Each row was made from one path, in order. Every step used is in the known rows, and no mark comes twice. Write each row's path.
Known rows
solu -> begil -> zapu -> kefa -> banotef: [11, -19, 16, 5, 2, -10, -1, -12, 9, 13, -7, -26, 11, -8, 10, 0, 9, -15, 10, 26, -4, 2, 22, -5, -25, 4, 2, -5, -16, 0, 12, -6, 18, 17, -9, 15]
zetor -> kefa -> solu -> begil: [8, -9, 2, 11, -2, -11, -22, -6, 4, 14, -2, -17, 8, -11, 4, -2, 10, -3, 0, 30, 2, 2, 25, 0, -8, 1, 7, -6, -12, -7, 6, -3, 9, 9, -16, 8]
zapu -> kefa -> banotef: [1, -10, 16, 2, -6, -3, 7, -1, 15, 3, 0, -21, 1, -3, 13, -1, -2, -5, 10, 18, -10, 3, 15, -8, -9, 2, 4, -4, -13, 2, 8, 4, 2, 8, -6, 10]
bano -> rimo -> malez: [0, 7, -2, -2, -14, 9, -17, 5, 8, 16, 4, -10, 12, -12, 2, 13, 0, 3, -3, 20, -5, 2, 4, -1, 11, -6, 0, -5, -10, 5, 7, 1, 6, 2, -12, -16]
rimo -> bano: [3, 0, 0, 0, -10, 8, -9, -1, 7, 12, 10, -5, 8, -8, -5, -1, 2, 1, -3, 9, -1, 11, 8, 1, 5, -3, 4, -1, -16, 4, 8, 1, 4, 2, -13, 5]
bano -> riko -> zetor -> rimo -> malez -> vadal: [-4, 4, 0, 1, -18, 9, -9, 18, -2, 10, -11, -4, 3, -8, 6, 10, 3, 9, -11, 8, -11, -5, 22, 6, 14, 3, -1, 9, -29, -8, 3, -3, 19, -2, -16, -30]
zapu -> begil -> zetor -> kefa -> banotef -> riko -> bano -> rimo: [0, -4, 38, -11, -12, -6, -9, -2, 14, 8, -16, -19, 20, -22, 6, -25, 22, 5, 4, 41, -13, 1, 32, 5, 3, 23, -1, -11, -29, -6, 11, 2, 28, 28, -15, 5]
funagul -> bano -> riko: [3, -9, 8, -3, -18, 5, -5, 0, 11, 4, -3, -8, 2, -9, 7, 1, -8, 1, -1, -6, -7, 8, -14, 8, 8, -15, 1, 4, -13, 5, 8, 10, 7, 6, -1, -8]
banotef -> kefa -> zapu: [8, 1, -1, -1, -9, -9, -19, 4, 17, 16, -5, -16, -4, -7, 11, -13, 11, 11, 1, 8, -5, 2, 15, -3, -4, 7, 8, -4, -15, 1, 10, 6, 3, -3, 2, 13]
begil -> solu -> kefa -> banotef -> riko -> malez: [11, -10, 29, 5, -8, -9, 0, 8, 10, 8, -5, -26, 9, -13, 7, -16, 15, -1, 5, 16, -16, -4, 15, 3, -12, 7, -1, -7, -15, 10, 15, -4, 15, 28, -2, 0]
solu -> begil: [9, -5, -3, 6, -1, -5, -10, 1, -5, 10, 3, -17, 5, -12, -6, -1, 10, -3, -5, 13, -2, 7, 9, -1, -9, -6, 0, -2, -18, 0, 3, -5, 8, 6, -11, 8]
banotef -> kefa -> zapu -> begil: [1, 2, 6, -4, -9, -18, -20, 0, 11, 14, -13, -19, -5, -13, 7, -16, 23, 9, 5, 18, -8, 0, 19, -7, -14, 10, 8, -10, -20, 4, 2, 6, 2, -2, 3, 15]
banotef -> kefa -> zetor -> rimo: [-2, -1, -3, -3, -7, -10, -12, 15, 14, 13, 0, -8, 7, -14, 11, -20, 5, 17, 9, 17, -14, 2, 24, -1, -4, 16, 3, -1, -24, -13, 11, 11, 11, 16, -10, 16]
nisob -> nesusa: [5, 2, -2, 1, -4, 2, -3, 4, 8, 8, 4, -12, 9, -9, 3, -4, 1, 0, -16, 7, -3, 9, -2, 6, 9, 5, 0, 0, -10, 7, 1, 5, 0, 5, 1, -8]
malez -> vadal: [3, 0, -2, 3, 1, 9, 5, 2, -3, 6, 2, -9, -8, 4, -3, -3, 10, 4, -14, 2, -8, 1, 6, 1, 8, 0, -5, 5, -20, 2, 4, 3, 7, -2, -3, 10]
zapu -> begil -> zetor: [-5, -4, 3, -5, 10, -4, -6, -5, -2, 1, -1, -15, 4, -18, -4, -12, 18, -7, -2, 15, -3, -1, 9, -1, -9, 3, 8, 3, -20, 0, 5, -1, 15, 7, -5, 15]
zapu -> kefa -> zetor -> rimo -> malez: [-10, -3, -4, 2, -9, -4, -12, 11, 7, 12, 3, -7, 14, -19, 18, 5, -7, -3, 11, 23, -12, -5, 23, -7, -4, 10, 4, -1, -24, -11, 7, 5, 8, 12, -21, 4]
malez -> riko: [1, -2, -3, 1, -14, 5, -5, 7, 5, 0, 7, -14, -1, -6, -5, -3, 7, -2, -19, 2, -1, 5, 9, 3, -1, 1, -2, 8, -21, 7, 4, 0, 8, 10, -4, 2]
solu -> kefa -> zapu -> begil: [8, -7, 10, 12, -6, -10, -23, -12, 5, 14, -6, -17, 1, -15, 7, -12, 17, -2, 6, 18, -4, 5, 22, -8, -24, -2, 5, -7, -19, 6, 2, 2, -7, 0, -4, 8]
rimo -> malez: [2, 1, -11, -2, -7, 6, -10, 2, 3, 10, 6, -12, 7, -10, 6, 9, 0, -6, -6, 8, 0, -3, 0, -4, 10, -1, 2, 2, -14, 3, 6, -2, 5, 0, -10, -1]
bano -> riko -> malez -> vadal: [-1, -2, 14, -3, -10, 5, -3, 8, -2, 2, -1, -10, -10, -1, -9, 1, 12, 2, -11, -4, -12, -1, 12, 7, 8, -8, -11, 1, -19, 4, 4, -1, 10, 2, -4, -14]
solu -> kefa: [12, -5, 2, 11, -2, -3, -8, -5, 2, 11, 4, -14, 6, -5, 2, -11, 5, 4, 0, 7, -5, 9, 10, -2, -12, -3, 2, 0, -13, 0, 4, 0, -3, 7, -8, 7]
begil -> solu: [-1, -4, -2, 2, 0, 1, -5, 11, 6, 4, 6, -10, 7, -12, 1, 3, 7, -2, -4, 6, -10, 1, 1, 4, -3, -5, 5, 5, -13, 6, 6, -2, 16, 12, -2, 9]
rimo -> malez -> riko -> zetor: [1, 1, -7, -4, -30, 9, -11, 14, -1, 3, -3, -11, 1, -15, -1, 1, 6, -2, -21, 9, -1, -7, 6, -1, 6, 8, 1, 11, -24, 9, 4, -11, 14, 4, -11, -21]
funagul -> bano -> riko -> zetor -> rimo -> malez -> vadal: [0, -1, 4, 0, -26, 10, -5, 16, -1, 9, -15, 1, 1, -10, 14, 3, -6, 9, -12, 7, -11, -6, -2, 6, 21, -2, -1, 11, -30, -4, 6, 6, 23, -2, -13, -29]
zetor -> kefa -> banotef -> riko -> bano -> nesusa: [8, -9, 33, -8, -33, 0, -5, 2, 21, 12, -11, -14, 8, -9, 14, -9, 3, 1, -7, 27, -9, 8, 27, 7, 16, 17, -7, -4, -21, -3, 5, 3, 15, 23, -10, 16]
banotef -> riko: [4, 3, 0, -4, -10, 0, -5, 8, 6, 4, -1, -19, 0, -6, -1, -2, 6, 4, -4, 1, -7, 6, 6, 4, 3, 12, 5, -1, -15, 7, 5, 4, 7, 14, 1, 3]
begil -> zetor -> kefa -> zapu: [6, -9, -1, 1, 6, 0, -22, -13, 15, 11, 1, -8, 11, -13, 13, -12, 4, -7, -3, 14, -1, 0, 21, 0, 2, 3, 16, 6, -14, -11, 16, 2, 18, 2, -11, 11]
riko -> zetor -> rimo -> malez -> vadal: [0, 6, -7, 3, -15, 8, -7, 20, -6, 8, -4, -2, 1, -8, 8, 0, 6, 9, -17, 19, -8, -8, 17, -2, 15, 11, 1, 9, -31, -6, 2, -2, 19, -2, -18, -17]
kefa -> banotef: [6, -12, 8, 0, -5, 8, 3, -3, 18, 5, 5, -18, 3, -4, 12, -5, 0, -5, 2, 15, -3, 3, 11, -4, 3, -2, 3, -1, -14, 5, 12, 4, 5, 8, -6, 8]
zapu -> kefa -> zetor -> rimo: [-8, -7, 4, 4, -8, -7, -10, 12, 10, 6, 5, -5, 8, -16, 12, -5, -4, 4, 12, 21, -16, 5, 27, -5, -12, 9, 4, 1, -24, -10, 7, 9, 6, 19, -14, 9]
rimo -> malez -> riko -> bano -> funagul: [0, -3, 5, -9, -30, 12, -14, 12, 0, 9, 9, -10, 13, -12, 8, 3, -2, 2, -29, 7, 3, 4, 15, 5, 8, 3, -19, 3, -26, 6, 4, -6, 13, 6, -14, 7]
zetor -> begil: [4, -3, 3, -1, -6, -6, -11, 3, 6, 3, 4, -7, 7, -5, 3, -5, 3, 0, -6, 16, -8, 7, 13, 2, 6, 0, 7, 3, -14, -2, 0, 3, 17, 9, -6, 1]
banotef -> kefa: [4, 5, -1, -4, -6, -11, -5, 8, 7, 11, -2, -16, 0, -5, 2, -15, 10, 13, 0, 6, -8, 4, 6, -1, -2, 7, 4, -2, -15, -2, 4, 4, 7, 4, -1, 15]

Which path is each row?
[-1, -4, 3, 0, -1, -9, -9, 11, 4, 3, 3, -5, 14, -11, 3, -2, 6, -1, -6, 16, -15, 1, 9, 5, 1, -2, 9, 6, -13, 1, 2, -1, 29, 15, -3, 5] | zetor -> begil -> solu
[10, -15, 25, 8, -17, -7, -2, 7, 10, 4, -14, -14, 15, -11, 5, -21, 11, 0, -12, 28, -18, -2, 25, 3, -14, 4, 5, 12, -23, 6, 7, -9, 30, 22, -8, -10] | malez -> riko -> zetor -> begil -> solu -> kefa -> banotef
[1, -6, 20, 11, -5, -3, -29, -12, 9, 30, -7, -3, 18, -21, 5, -10, 11, -2, -4, 40, 1, 12, 44, 1, -19, -1, 10, 0, -24, -5, 9, 7, 9, -1, -17, 18] | solu -> kefa -> zapu -> begil -> zetor -> rimo -> bano -> nesusa
[5, -8, -1, 10, -1, -2, -17, 2, 2, 13, 1, -21, 3, -12, 1, 4, 9, -3, -3, 25, 6, 3, 16, 0, -13, -4, 2, -7, -11, 4, 8, -4, 3, 4, -7, 9] | kefa -> solu -> begil
[-3, 4, -11, 2, -16, 5, -13, 16, 3, 6, 10, -12, 12, -11, 9, 6, 2, -2, -22, 15, 1, -2, 18, 0, 5, 8, -1, 7, -29, -2, 4, 2, 16, 10, -17, -6] | zetor -> rimo -> malez -> riko
[-1, -11, 12, 1, -4, -15, -19, -2, 15, 8, -7, -14, 11, -5, 12, 3, 6, -5, 6, 32, -3, 0, 25, 1, -16, 14, 12, 1, -5, 3, 7, 2, 25, 15, 2, 5] | zetor -> begil -> zapu -> kefa -> solu
[-10, -7, 15, 11, 6, -7, -21, 4, 4, 21, -7, -15, 24, -18, 0, 8, 2, -1, 7, 32, 0, 8, 42, 8, -25, -1, 10, -4, -19, -13, 15, -2, 18, 4, -22, 2] | zapu -> kefa -> solu -> begil -> zetor -> rimo -> bano -> riko
[6, -2, 17, -9, -23, -19, -13, 12, 5, 4, -22, -14, 8, -11, 2, -9, 10, 4, 4, 19, -18, 2, 21, 5, -9, 29, 14, 4, -16, 3, 1, -6, 35, 26, 2, -14] | banotef -> riko -> zetor -> begil -> zapu -> kefa
[-2, -2, 16, -5, -23, 4, -16, 6, 7, 10, 7, -5, 5, -13, -10, 4, 4, -1, 0, 4, -6, 9, 14, 9, 4, -12, -4, -4, -16, 5, 10, -3, 6, 4, -13, -19] | rimo -> bano -> riko -> malez
[-6, -8, 5, 14, 14, -14, -17, 10, -2, 11, -2, -20, 15, -18, 9, -3, 6, -2, 1, 38, 1, 0, 35, -1, -27, 8, 10, -2, -19, -12, 11, 0, 20, 10, -14, 16] | zapu -> kefa -> solu -> begil -> zetor -> rimo
[-10, -4, -3, 10, 5, -8, -17, 11, -6, 14, -5, -25, 18, -20, 8, 7, 8, -10, -16, 38, 7, -10, 34, -2, -22, 12, 6, 3, -26, -7, 11, -6, 24, 7, -20, 7] | zapu -> kefa -> solu -> begil -> zetor -> rimo -> malez -> riko
[-2, -10, 6, 9, 15, -10, -11, -1, -2, 11, -7, -24, 8, -16, 0, -1, 9, -8, 2, 29, 2, -2, 20, -2, -26, 2, 9, -2, -10, -4, 12, -6, 12, 4, -8, 18] | zapu -> kefa -> solu -> begil -> zetor
[7, -8, 35, -8, -8, -13, 7, 1, 6, 4, -19, -21, 0, 4, 7, -11, 18, -5, -1, 27, -20, -7, 30, 2, 0, 26, -3, -4, -20, 4, 9, 1, 38, 25, 2, 0] | zetor -> begil -> zapu -> kefa -> banotef -> riko -> malez -> vadal
[1, -9, 6, 15, -2, 1, -14, 5, 9, 22, 7, 3, 28, -22, 5, -14, 3, 5, 9, 24, -15, 8, 28, 4, -16, 0, 3, 2, -24, -7, 17, 3, 13, 21, -21, 12] | begil -> solu -> kefa -> zetor -> rimo -> bano
[-5, -5, -13, -1, -8, 7, -16, 9, 10, 13, 8, -4, 15, -20, 17, 2, -5, -3, 3, 20, -5, -5, 19, -3, 7, 7, 3, 2, -25, -9, 12, 5, 10, 11, -20, 0] | kefa -> zetor -> rimo -> malez
[-4, -6, 6, 4, -4, -7, -18, 4, 9, 7, -3, -13, 3, -21, 8, 1, 20, -7, 2, 18, -8, -3, 14, -2, -15, -2, 9, -3, -19, 11, 5, -1, 12, 5, 2, 9] | kefa -> zapu -> begil -> solu
[0, -11, -4, 5, -2, -11, -20, 1, 1, 22, -4, -12, 23, -25, 14, 8, 4, -12, 11, 33, -7, -5, 29, -4, -20, 13, 2, -3, -25, -12, 11, -5, 24, 21, -22, 8] | solu -> begil -> zapu -> kefa -> zetor -> rimo -> malez
[1, -2, -2, -8, -6, -6, -6, 2, 13, 14, -4, -12, 0, -12, 2, -20, 8, 12, 10, 8, -14, 1, 11, -2, -2, 10, 1, -2, -16, -4, 11, 6, 4, 10, -3, 19] | banotef -> kefa -> zetor
[11, -8, 24, -6, -22, -3, -3, 3, 18, 5, -5, -18, 11, -9, 18, -19, 7, 3, 0, 20, -9, 4, 24, 3, 12, 23, -3, -7, -27, -5, 10, 1, 17, 25, -12, 10] | zetor -> kefa -> banotef -> riko -> bano
[-3, -4, 6, -4, 10, -12, -11, -12, -1, 3, -3, -12, 10, -17, -1, -16, 18, -7, 2, 20, -6, -1, 18, -1, -4, 8, 13, 3, -20, -11, 2, 0, 20, 11, -15, 15] | zapu -> begil -> zetor -> kefa
[6, -8, 4, -13, -4, -15, -15, -4, 17, 17, -11, -8, 12, -12, 6, -22, 13, 6, 9, 20, -15, -1, 21, 2, -3, 19, 6, 3, -14, -7, 13, 5, 30, 22, 0, 17] | banotef -> kefa -> zetor -> begil -> zapu
[-5, 4, -11, -5, -16, -5, -13, 16, 10, 16, -4, -12, 12, -16, 10, -12, 6, 9, -8, 18, -9, -7, 24, 0, 1, 21, -2, 4, -31, -9, 10, 6, 16, 15, -15, 9] | banotef -> kefa -> zetor -> rimo -> malez -> riko
[-1, 0, 5, -6, 7, -16, -18, -5, 9, 13, -14, -20, 0, -18, 6, -23, 24, 4, 4, 17, -5, -5, 19, -4, -16, 12, 13, -3, -20, -2, 10, 3, 13, -3, 2, 23] | banotef -> kefa -> zapu -> begil -> zetor
[1, -11, 18, -4, -26, -6, -11, 16, 7, 0, -18, 2, 11, -19, 5, -6, -4, 5, -3, 9, -21, 1, -9, 13, 8, -11, 10, 11, -14, 5, 5, 1, 37, 15, 0, -25] | funagul -> bano -> riko -> zetor -> begil -> solu
[6, -10, 9, 9, 10, -7, -20, -17, 3, 14, -7, -18, 7, -19, 6, -20, 19, -6, 3, 19, -1, 1, 22, -5, -26, 0, 11, 0, -19, 0, 11, -1, 4, 0, -5, 15] | solu -> kefa -> zapu -> begil -> zetor
[5, -1, 8, -3, -26, -6, -20, 11, 12, 6, -14, -16, 0, -11, 6, -10, 8, 10, 1, 22, -7, -1, 21, 5, 4, 24, 15, 0, -14, 1, 7, -1, 13, 16, -5, -14] | banotef -> riko -> zetor -> kefa -> solu
[4, -4, 0, 1, 14, -14, -13, 1, 1, 20, -11, -27, 7, -15, 0, -17, 19, 6, -2, 24, 3, -5, 18, 2, -17, 8, 9, -4, -11, -6, 14, -4, 17, 2, -2, 25] | banotef -> kefa -> solu -> begil -> zetor
[-1, -1, 7, -1, -14, 10, -11, -1, 11, 14, 3, -5, 10, -7, -7, 8, -2, 1, 2, 0, -5, 15, 12, 9, 4, -10, 3, 0, -14, 2, 9, 0, 3, 0, -12, -8] | rimo -> bano -> riko
[-10, -4, 13, -4, -26, 4, -31, 12, 5, 14, -6, -7, 14, -31, 17, -1, 17, -9, -31, 38, 8, -6, 37, 3, -1, 12, -7, 6, -41, 0, 6, -2, 25, 5, -15, 12] | kefa -> zapu -> begil -> zetor -> rimo -> malez -> riko -> bano -> nesusa
[-7, -2, 16, -3, -7, 4, -20, 12, 6, 9, 11, -1, 19, -19, -2, -4, 3, 1, -3, 14, -4, 6, 28, 11, 2, -4, 4, 3, -23, -10, 17, 0, 24, 9, -21, -15] | begil -> zetor -> rimo -> bano -> riko -> malez
[2, 7, 3, -3, -37, 3, -23, 9, 6, 10, -8, -5, 12, -16, -3, 1, 5, 7, -16, 27, -10, -2, 18, 2, 12, 6, 2, 5, -21, -1, 3, -6, 20, 10, -22, -36] | bano -> rimo -> malez -> riko -> zetor -> kefa
[1, 0, -2, -4, -27, 10, -11, 16, -1, 4, 6, -12, 9, -16, 6, -1, 9, -5, -27, 9, 5, -4, 7, 1, 9, 9, -16, 4, -32, 6, 4, -9, 13, 8, -14, 0] | rimo -> malez -> riko -> bano
[10, -15, 16, 13, 4, -1, 4, -4, 14, 11, 0, -19, 14, -8, 12, -10, 6, -4, 6, 17, -11, 1, 12, -1, -16, -6, 2, 1, -12, 4, 14, -2, 8, 15, -6, 13] | begil -> solu -> kefa -> banotef
[3, 0, 35, 3, -19, -6, -8, 8, 7, 19, -19, -25, 25, -26, 11, -8, 24, 5, 7, 40, -17, -5, 21, 2, -10, 14, -11, -18, -26, 11, 8, -6, 17, 24, -10, -2] | zapu -> begil -> solu -> kefa -> banotef -> riko -> bano -> rimo -> malez
[-1, -10, 1, -5, -6, -1, -12, -1, 11, 6, 2, -3, 8, -13, 4, -10, 0, -1, 3, 18, -14, 3, 17, 1, 5, 2, 4, 4, -16, -3, 8, 5, 14, 15, -8, 5] | kefa -> zetor -> begil
[5, -6, 35, 5, 0, -13, 11, 2, -5, 7, -20, -28, -3, -8, -2, -20, 35, -1, 0, 22, -23, -10, 21, 1, -15, 13, -8, -10, -27, 12, 5, -3, 17, 22, 0, 10] | zapu -> begil -> solu -> kefa -> banotef -> riko -> malez -> vadal
[-1, 4, -10, 2, -7, 2, -15, 13, 4, 10, 11, -8, 15, -12, 15, 8, -2, 0, -6, 17, -1, -1, 14, -3, 9, 4, 5, 1, -22, -6, 6, 4, 12, 5, -18, -4] | zetor -> rimo -> malez
